Each row was made from one walk, in order. Every step used is in the known rows, and no mark comes twice. Write each row's walk.
Known rows:
P > X > Z > B > T: 7 -3 -2 3 0 -5 14 17 0 2 3 -10 5 -1 3 -4 8 7 3 18 8 -11 -5 9
T > Q > Z: -9 -2 0 1 -11 5 28 -2 3 1 4 5 -3 4 -6 2 -6 -7 -3 1 -1 10 -14 -7
P > Q > Z: -16 2 -2 7 -7 -6 15 13 20 -10 4 9 -6 12 -10 12 3 -17 2 3 -4 14 -6 4
X > G > B > A: -5 -3 -5 4 13 2 -13 -33 -2 -8 6 -3 -2 -3 -19 -9 3 -12 -1 2 4 5 10 4
B > T > Q: 0 -12 -1 4 -16 7 28 18 -2 16 0 -3 -7 -2 5 -8 0 9 2 16 -4 -8 -9 1
Z > B > T > Q > G: -3 -4 -2 -13 6 4 22 13 -17 22 -5 -9 -9 -6 1 2 -8 3 2 2 0 -16 2 -2
Q > Z > B > P > X: 7 9 7 4 -14 -6 -25 -27 -3 -14 1 4 11 0 3 3 -1 8 -2 -12 6 1 -4 -11
R > S: -8 10 -4 2 22 14 -10 -3 25 8 3 12 6 16 -11 -3 6 -4 1 -4 5 14 -8 0
Q > Z: -13 6 -2 3 0 0 19 -2 14 -2 5 11 0 8 -14 3 1 -10 -1 1 3 16 -8 -3
R > B > T: -9 2 0 0 -16 8 10 17 20 12 0 -2 -7 0 2 -2 11 6 6 14 -7 7 -5 -1
P > B > T: 0 -3 -3 0 5 -4 15 11 24 5 0 -4 -8 -11 -7 0 9 1 2 18 -2 -2 -2 9
B > P: -1 -1 3 7 -9 -4 -18 -6 0 -11 -2 13 5 4 6 -2 8 2 -2 -12 3 7 7 -7
A > S: -1 -9 -2 6 -3 5 14 17 4 13 3 4 2 26 -9 -10 8 1 -2 7 -3 10 1 24
T > B: -9 6 2 6 -11 13 -16 3 7 3 -3 4 -3 7 4 -6 9 3 -1 -5 -2 11 -3 -2
G > B: 1 4 -4 4 22 4 6 -3 12 -1 0 4 -1 -4 -7 0 7 -11 -7 6 1 9 2 19
P > B > T > Q: 5 -12 -1 0 -9 4 26 9 8 9 -1 -8 -10 -12 3 -3 0 3 0 14 -5 -8 -8 3
P > X > T > Q > G > B: 9 6 -2 -8 21 5 -3 -6 -4 8 -1 -5 1 -8 -2 -3 -9 7 0 -1 -3 -7 1 0
G > B > T > Q > Z: -6 -2 -1 -4 -3 5 34 5 7 4 4 -5 -5 -9 -5 4 -5 -10 -4 13 -6 9 -15 -2
X > G > B > P > Q > Z: -11 3 0 1 -6 -8 -10 -6 6 -21 1 5 -3 6 -3 16 -2 -29 -1 -9 -3 16 1 4
Z > B > P > X > T > Q > G: 9 1 2 -10 4 1 -12 -8 -17 4 -4 -5 4 -5 8 0 -9 15 5 -14 2 -18 2 -20
P > X > G > B: 7 10 -3 4 6 3 -19 -26 -7 3 1 0 0 9 -9 -6 -5 -8 -2 -2 8 4 3 18
P > Q > G: -12 3 -3 -1 5 -6 1 21 1 9 -4 7 -10 14 -6 8 -2 -4 7 -5 -2 -5 12 7
X > Z > B > T > Q > G: -1 -7 -2 -11 6 1 26 22 -21 17 -3 -11 -4 -2 5 0 -8 3 2 3 4 -16 3 -2

Which walk is each row?
-5 3 -4 -9 20 -1 14 18 5 16 -2 -5 -6 -11 -7 1 1 -1 1 15 -4 -2 5 12 | Q > G > B > T
4 -10 -2 1 -3 8 27 13 0 12 0 -8 -7 -11 5 -5 -1 1 -3 17 -7 -5 -8 9 | G > B > T > Q
18 -5 2 4 -9 5 -11 -13 -5 -7 0 -5 8 -7 14 -7 0 17 3 -4 1 -15 -11 -17 | Z > B > P > X > T > Q
13 2 4 11 -9 -9 -17 0 -9 -17 4 3 17 11 11 -9 3 9 -2 -2 11 4 4 0 | G > B > P > X > Z
4 -9 -3 -1 -6 9 20 4 -11 14 -1 -10 -9 -5 3 -6 -5 -5 -1 13 -3 -6 -6 11 | X > G > B > T > Q
0 5 3 -5 15 -4 -21 -10 -7 -8 -5 6 3 -8 4 6 -1 -6 -5 -15 0 6 14 -2 | Q > G > B > P
-3 -2 -1 -3 7 6 25 -10 -1 -5 1 -6 -2 -7 -3 10 -1 -17 -8 -3 4 0 -12 1 | T > Q > Z > B
-10 2 1 -3 -1 -10 -15 15 -5 -1 -6 9 -6 10 2 11 -2 -3 5 -14 -3 -3 16 -2 | B > P > Q > G
11 9 6 8 -10 -5 -32 -23 -1 -10 0 7 10 1 5 -5 0 14 -3 -8 2 3 3 -2 | G > B > P > X
-9 1 -3 1 10 -3 14 2 14 -15 1 -2 -5 -1 -6 18 7 -25 -4 0 2 2 -7 11 | P > Q > Z > B
-2 -4 -1 -12 4 1 19 12 -7 20 -5 -7 -11 -8 -2 1 -10 5 3 3 -3 -12 4 -4 | P > B > T > Q > G
7 1 2 -7 -3 1 -13 -4 -16 9 -3 1 4 1 7 -6 -11 21 7 -12 0 -14 3 -24 | B > P > X > T > Q > G
4 -12 -2 0 -6 7 29 12 -5 11 -1 -11 -7 -10 7 -1 2 2 -2 13 -2 -14 -10 5 | Z > B > T > Q
-2 -13 -2 3 10 5 5 -4 6 1 8 -6 4 8 -17 -12 9 -3 -5 11 -7 12 7 20 | G > B > A > S
-14 1 2 5 -14 -10 0 7 15 -20 2 11 -2 8 -1 15 3 -17 0 -6 -5 15 -2 -4 | B > P > Q > Z
-9 -2 -3 -3 4 -4 24 20 17 -2 2 -8 -7 -8 -4 13 8 -14 2 17 -3 -3 -9 10 | P > Q > Z > B > T
5 3 3 -2 -5 2 0 -16 6 -14 5 -1 8 -9 3 1 -6 2 -1 -3 -4 7 -16 -20 | G > B > P > X > T > Q > Z
7 0 2 -8 15 0 -19 -8 -7 -10 -4 0 5 -14 10 3 -2 0 -3 -14 -3 -1 8 -11 | X > T > Q > G > B > P
-2 -3 1 9 -2 -8 -17 10 12 -21 -3 6 -4 0 8 12 9 -15 -2 -4 -8 6 8 12 | G > B > P > Q
5 7 2 8 -25 -3 -39 -32 -21 0 -1 8 5 22 0 -10 -7 5 6 -16 13 0 6 -2 | B > P > X > G
9 12 6 0 -4 -6 -34 -21 -9 -4 -2 5 9 1 3 -2 -6 15 -1 -13 2 0 8 -6 | Q > G > B > P > X
-6 1 -4 -7 16 -4 12 27 10 11 -2 -6 -10 -8 -5 7 2 -6 3 17 -8 -4 6 16 | P > Q > G > B > T
8 2 6 12 -26 -5 -28 3 -11 -14 2 4 16 17 16 -12 4 16 1 -7 9 5 2 -11 | T > B > P > X > Z
10 4 3 4 -3 -11 -18 2 -16 -10 2 2 15 11 9 -6 -3 11 0 -7 11 1 9 -4 | Q > G > B > P > X > Z
-5 -4 -1 -9 -2 3 21 18 -15 26 -4 -3 -9 0 -1 -3 -10 9 5 3 -3 -12 3 -5 | B > T > Q > G
13 10 1 -1 13 -4 -34 -13 6 -8 1 3 13 -4 3 -6 1 20 8 -7 1 -6 1 -17 | Q > G > B > P > X > T
12 7 7 -1 -11 -2 -27 -21 -15 -2 -2 1 7 -2 8 -3 -10 16 -2 -13 0 -4 4 -9 | T > Q > G > B > P > X
-5 -7 -3 5 13 1 -1 -24 5 -11 5 -5 0 -9 -14 -4 12 -4 -2 2 6 -5 5 -3 | Z > B > A
3 0 4 -7 8 0 -15 -9 -14 -6 -6 2 2 -11 9 5 -5 -5 -7 -15 -2 2 11 -5 | T > Q > G > B > P
